Each row comes from the steps of one walk. Every step used is in the known rows, and no mark comes twice. Write the walk behind each row, first mark first.
Known rows:
H P G Z R: [ 0.42  1.33 -0.98 -4.82 -1.71 -1.23  0.11  1.13 -1.95 -0.81 -1.31 -0.89
  0.50 -1.87  0.68 -0.54  0.41  0.30  0.26  3.23 -0.80 -0.89 -0.74  0.25]
B R: [-0.20 -1.57 -0.74 -1.16 -0.35 -0.97 -0.05  0.95 -1.14  0.06 -1.11 -1.37
 -0.12  1.45  0.09  0.20 -0.56  0.41 -1.47  3.48  0.17 -1.12 -0.86 -0.31]
Y N: [ 0.59 -0.73  0.20 -0.90  0.85 -0.50 -0.73 -0.29 -0.17 -0.32 -0.36  0.39
  0.03 -3.70  0.30  0.27 -0.86  1.15  0.16  1.43  0.74 -0.66 -0.87 -0.67]
P H: [ 0.48  1.61  0.65  0.38 -1.37 -0.88 -0.29  0.58  0.35  0.06 -0.19  0.23
 -0.05 -3.03 -0.15 -1.06 -0.97 -0.19 -0.69 -1.05 -0.35 -0.10  1.54 -0.80]
K X G Z R B: [-1.37 -0.30  0.07 -4.51 -0.59  1.87 -0.11  0.66 -1.68 -0.36 -1.02  0.06
  0.98  4.09  1.29 -0.25  0.71 -1.18 -1.51  4.42  0.27 -0.97  0.07 -0.29]
R Z M: [ 0.99 -0.23 -1.64 -4.35 -1.69 -0.50 -1.27  1.48 -0.52 -0.64 -0.72 -0.46
  0.40  0.58  0.11 -0.68  0.94  1.52 -0.22  5.01  0.42 -0.58 -0.27 -0.03]
K X: [-0.64  0.33  0.08 -0.74 -0.07  2.03 -0.05 -0.66 -1.91  0.21  0.17  0.04
  0.26  1.09  0.71  0.88 -0.06 -0.59 -0.44  0.99  0.47 -0.79 -0.15 -0.67]
R Z: [ 0.10 -0.64 -1.13 -2.85 -0.92 -0.35 -0.76  1.63 -0.16 -0.73 -1.11 -0.05
  0.56  1.20  0.35 -0.53  0.15  0.40 -0.06  2.49  0.08 -0.27 -0.51 -0.09]
B R Z M K X G P H: [ 0.60 -1.20 -1.70 -4.61 -2.27 -1.14 -1.03  1.67 -2.39 -0.33 -2.56 -1.53
  0.14  1.75  0.69 -0.23  0.14  0.95 -2.27  7.49  0.51 -2.02  0.16 -0.75]
N Y: [ 1.46  1.08  0.38 -2.38 -0.66 -0.16 -1.11  0.54  2.39 -0.57 -0.30 -0.91
  0.39 -0.86  0.06 -0.01  0.17 -0.22  0.28 -1.67  0.52 -0.82  0.41 -0.72]
P G Z M K X: [-0.46 -0.29 -0.59 -3.27 -2.58  0.01 -0.31  1.05 -0.20 -0.67 -1.98  0.03
  1.14 -1.18  0.76  0.58  0.35 -0.18 -0.21  5.18  0.23 -1.91  1.12  0.07]
R Z M K X G P H: [ 1.15  0.24 -1.44 -4.50 -2.43 -0.41 -1.32  0.95 -1.60 -0.54 -1.72 -0.42
  0.35  0.36  0.52 -0.50  0.97  1.09 -0.85  5.42  0.53 -1.15  1.14 -0.47]
Y N X: [ 0.62  0.15 -0.15 -1.28  1.36 -0.50 -0.92 -0.45 -0.11 -0.41 -1.28  0.01
 -0.66 -3.82  0.79  0.59 -0.47  1.80  0.45  2.22  0.91 -1.34 -1.41 -0.74]
H P G X K: [ 0.92  1.24 -0.88 -3.28 -0.76 -0.95  0.59 -0.48 -2.42 -0.31 -0.74 -0.77
 -0.68 -0.29  0.46  0.53  0.76 -0.40  0.78  3.09 -0.79 -2.05 -0.52  0.20]
H P G: [ 0.91  0.86 -0.93 -2.13 -1.21 -1.16  0.33  0.22 -2.30 -0.18 -0.96 -0.07
  0.00 -1.86  0.58 -0.10  0.48  0.26  1.21  1.92 -0.62 -0.97 -0.85 -0.11]
H P G Z: [ 0.56  1.25 -0.69 -4.28 -1.83 -1.28  0.04  0.88 -1.86 -0.64 -1.36 -0.54
  0.35 -2.70  0.87 -0.05  0.35 -0.02  0.84  2.89 -0.83 -0.99 -0.60  0.36]
Z G X: [-0.44  1.25 -0.73 -4.25 -0.96  0.39 -0.01  0.96 -0.56 -0.23 -0.28 -0.17
 -0.44  0.85  0.38  0.38  1.06  0.64 -0.28  5.35  0.15 -2.30 -0.63  0.63]
M Z: [ 0.24 -1.24  0.08 -1.85 -1.85 -1.20 -0.77  1.07  0.70 -0.47 -1.49 -0.66
  0.78 -0.42  0.13 -0.25 -0.18  0.08 -0.85  1.31  0.25 -0.70 -0.47  0.13]
Z M: [ 1.28  0.57 -0.73 -2.10 -1.07 -0.21 -0.73 -0.24 -0.47  0.13  0.50 -0.60
 -0.23 -0.97 -0.35 -0.22  1.13  1.58 -0.22  3.56  0.48 -0.44  0.32  0.10]
B R Z M K X: [ 0.41 -1.83 -1.82 -3.69 -1.55 -0.82 -0.87  1.27 -2.70 -0.19 -1.66 -1.93
  0.21  2.06  0.11  0.37  0.08  1.51 -1.73  7.11  0.73 -1.79 -0.64 -0.60]
G X: [-0.45  1.43 -0.08 -3.93  0.38  1.11  0.34 -0.66 -0.55 -0.37 -0.22 -0.93
 -1.22  0.90 -0.10  0.94  0.20 -0.67 -0.75  2.46 -0.10 -1.51  0.22  0.73]
Z G P H: [ 0.45  2.37 -0.65 -3.83 -2.16 -0.37 -0.89  1.61  0.30 -0.26 -1.06  0.25
  0.00 -1.17  0.98 -0.90  0.50  0.73 -0.56  2.90 -0.08 -1.54  0.27 -0.10]
G Z M: [ 0.16  1.19 -0.01 -5.84 -1.99 -0.39 -1.07  1.20  0.60 -0.82 -0.51 -1.37
  0.58 -2.35  0.38 -0.05  0.52  0.53 -0.88  4.51 -0.08 -0.32  0.72  1.06]
H P G Z M K X: [ 0.92  1.37 -0.89 -4.55 -2.21 -0.85 -0.14  0.11 -3.18 -0.39 -1.24 -1.00
  0.32 -2.80  0.72  0.51  0.71  0.55  0.67  4.22 -0.39 -1.43 -0.08  0.12]
Z M K X G P: [ 1.25  0.42 -0.73 -2.01 -1.39  0.35 -0.63 -1.35 -2.32  0.33 -0.47 -0.78
 -0.24 -0.09  0.06  0.66  1.49  1.28 -0.64  4.39  0.85 -1.12  1.49 -0.21]

Which walk is each row?
[ 0.98  1.47 -0.95 -4.97 -2.19 -1.35 -0.20  0.79 -2.02 -0.60 -1.20 -0.75
  0.28 -3.03  0.77 -0.12  0.74  0.51  0.77  4.12 -0.66 -1.16 -0.50  0.40] : H P G Z M
[-0.19 -1.91 -1.85 -3.93 -1.62 -1.39 -0.69  2.78 -1.36 -0.44 -1.93 -1.14
  0.47  2.42  0.54 -0.30 -0.01  1.25 -1.39  6.99  0.33 -1.86 -1.60 -0.31] : B R Z G
[-0.96 -0.86  0.15 -0.36 -0.29  1.51  0.27 -0.17 -1.87  0.14 -0.68  1.04
  0.54  2.50  1.39  0.54  0.66 -1.32 -0.57  2.68  0.41 -0.96  0.11 -0.60] : K X G
[ 0.49 -1.74 -1.88 -4.17 -1.53 -1.30 -0.95  1.97 -1.51 -0.39 -1.60 -1.67
  0.16  1.87  0.15 -0.27  0.10  1.47 -1.62  6.97  0.45 -1.48 -1.06 -0.33] : B R Z M
[-0.73  0.06 -0.04 -2.10 -0.46  1.82 -0.05 -0.24 -1.67 -0.08 -1.26  0.80
  0.27  2.59  1.82  0.48  0.70 -1.53 -0.92  2.51  0.31 -1.16  0.33 -0.47] : K X G P
[-0.21  0.31 -0.93 -4.64  0.71  1.01 -0.16  0.54 -0.59 -0.23  0.15 -1.36
  0.29  5.65 -0.97 -2.11  0.44  1.16 -1.71  1.96  0.15  0.04 -0.74 -0.46] : Z R B
[ 0.69  1.57 -0.98 -4.08 -1.01 -0.62  0.48 -0.10 -2.57 -0.36 -1.06 -0.53
 -0.59 -1.41  0.52  0.37  0.59 -0.07  0.83  3.11 -0.67 -1.73 -0.74  0.23] : H P G X
[ 0.00  0.79  0.12 -2.38  0.92  0.44  0.55 -1.43 -0.28 -0.28  0.44 -1.42
 -1.38  3.24 -0.23  1.24  0.56 -1.36 -0.88  2.39 -0.34 -2.18  0.67  0.68] : G X K
[ 0.01 -0.45 -1.60 -3.95 -1.78 -0.62 -0.93  2.63 -0.30 -0.72 -1.21  0.28
  0.84  1.38  0.66 -0.72  0.80  1.18  0.11  5.05  0.23 -1.09 -1.07 -0.01] : R Z G
[-0.57 -0.72  0.03 -1.74 -0.37  0.86  0.18 -0.90 -2.75  0.15 -1.02 -0.88
  0.57  3.10 -0.04  0.53  0.57 -0.02 -1.10  2.82  0.53 -0.76  1.31 -0.38] : M K X G Z R B
[-1.32 -0.46  0.40 -2.51 -0.91  1.38 -0.01  0.49 -1.41 -0.30 -1.09  0.58
  0.92  1.72  1.68  0.57  0.53 -1.61 -0.91  3.63  0.20 -0.96  0.36 -0.11] : K X G Z
[-0.52 -0.89  0.38  0.30 -0.67  0.39  0.28 -1.06 -2.49  0.18 -1.05 -0.36
  0.50  0.68  0.35  1.37  0.37 -0.46 -0.50  2.02  0.47 -0.77  1.60 -0.19] : M K X G Z
[ 0.38 -0.15 -0.60 -4.72 -2.90 -1.15 -1.27  2.00  0.80 -0.69 -2.18 -0.57
  0.80 -0.20  0.85 -0.51  0.49  0.64 -1.03  3.73  0.30 -1.77 -0.80  0.34] : M Z G P
[ 0.14  1.04  0.06 -5.10 -2.03  0.01 -0.95  0.29 -0.79 -0.57 -0.57 -1.72
  0.60 -2.21  0.21  0.72  0.50  0.66 -0.96  4.56  0.24 -0.65  1.35  0.76] : G Z M K X
[ 0.15 -1.05 -0.40 -2.99 -2.73 -1.47 -0.94  2.06  0.58 -0.46 -1.60 -0.33
  1.08 -0.30  0.45 -0.47  0.45  0.85 -0.68  3.88  0.41 -1.55 -1.01  0.22] : M Z G
[ 0.52  1.37 -1.02 -6.34 -1.50 -0.79 -0.07  1.06 -2.10 -0.68 -1.33 -1.06
  0.43 -0.25  0.48 -0.88  0.53  0.39  0.26  3.71 -0.76 -0.98 -0.90  0.19] : H P G Z R B
[-1.06 -0.94  0.00 -4.75 -0.87 -0.41 -0.01  1.91  0.42 -0.85 -1.76  0.10
  1.08  3.59  0.92 -1.46  1.06 -0.86 -1.52  4.78 -0.29 -0.22  0.35  0.59] : X G Z R B
[-1.47 -0.38  0.11 -3.00 -0.79  1.45  0.05  0.73 -1.52 -0.47 -1.00  0.23
  1.08  2.53  1.49  0.09  0.59 -1.29 -1.51  4.00  0.22 -0.89  0.20 -0.23] : K X G Z R
[ 0.24  0.44 -1.81 -5.73 -1.94 -0.29 -1.26  2.56 -0.11 -0.94 -1.78  0.06
  0.55  1.41  1.08 -0.79  0.83  0.97 -0.23  4.93  0.14 -1.29 -0.84  0.12] : R Z G P
[-0.20 -1.00  0.14 -2.82 -1.76 -1.23 -0.17  1.02 -0.07 -0.54 -1.67  0.21
  0.79  0.16  0.96 -0.22  1.40 -0.43 -0.77  5.39 -0.02 -0.49  1.34  0.83] : X G Z M K
[-1.11 -0.32 -0.74 -4.94 -1.70  0.11 -0.11  2.15  0.88 -1.07 -2.10 -0.09
  1.36  1.88  0.49 -0.99  0.03 -0.41 -0.83  4.20 -0.21 -1.34  0.17  0.07] : P G Z R B
[ 0.01 -0.29 -0.21 -3.03  0.86 -0.90 -0.83  0.57  0.13 -0.94 -2.05  0.05
 -0.04 -2.53  1.29 -0.11  0.00  1.42 -0.47  4.40  0.76 -1.38 -1.22 -0.46] : Y N X G Z R
[-0.80 -0.05 -0.69 -2.37 -0.90  0.56  0.60  0.46  0.15 -0.56 -1.72  0.58
 -0.14  0.91  0.46  0.60  0.16 -1.02 -0.02  3.61 -0.07 -2.40  0.34  0.12] : P G X
[ 0.16 -0.66 -0.34 -4.07 -2.27 -1.28 -0.68  1.37  0.45 -0.59 -1.40 -1.02
  0.40  1.30  0.32  0.13  0.72  0.18 -1.11  5.00  0.24 -2.63 -0.68  0.55] : M Z G X K
[-0.65 -0.79  0.09 -0.23 -0.54  0.45  0.34 -0.83 -2.61  0.01 -0.99 -0.69
  0.65  1.50  0.17  0.88  0.43 -0.12 -1.09  2.39  0.50 -0.69  1.45 -0.33] : M K X G Z R
[-0.99 -0.50 -0.28 -2.67 -2.01 -0.39 -0.03  1.86  1.18 -0.96 -2.17  0.56
  1.21 -0.88  0.96  0.04 -0.18 -0.98  0.00  3.27 -0.28 -1.37  0.55  0.29] : P G Z
[-0.33 -0.83  0.11 -3.53 -1.74 -1.00 -0.28  1.48  0.46 -0.67 -1.56  0.48
  0.83  0.35  1.22 -0.53  1.39 -0.67 -0.79  5.58 -0.13 -0.44  0.86  0.87] : X G Z M
[ 1.09 -0.24 -0.59 -0.82 -1.24  0.12 -0.40 -1.30 -2.44  0.49 -0.05 -0.61
 -0.04 -0.12 -0.23  0.70  1.45  1.42 -0.41  4.50  0.91 -0.98  1.32 -0.28] : Z M K X G
[-0.96 -1.10  0.46 -2.48 -1.21 -0.92  0.08  1.62  0.70 -0.72 -1.79  0.77
  0.93  0.82  1.40 -0.43  0.84 -1.43 -0.69  3.81 -0.37 -0.24  0.72  0.82] : X G Z
[-1.16 -0.98  0.05 -3.25 -1.06 -0.86  0.16  1.96  0.56 -0.97 -1.70  0.27
  1.17  1.99  1.12 -1.13  0.94 -0.98 -1.52  4.36 -0.33 -0.12  0.49  0.64] : X G Z R
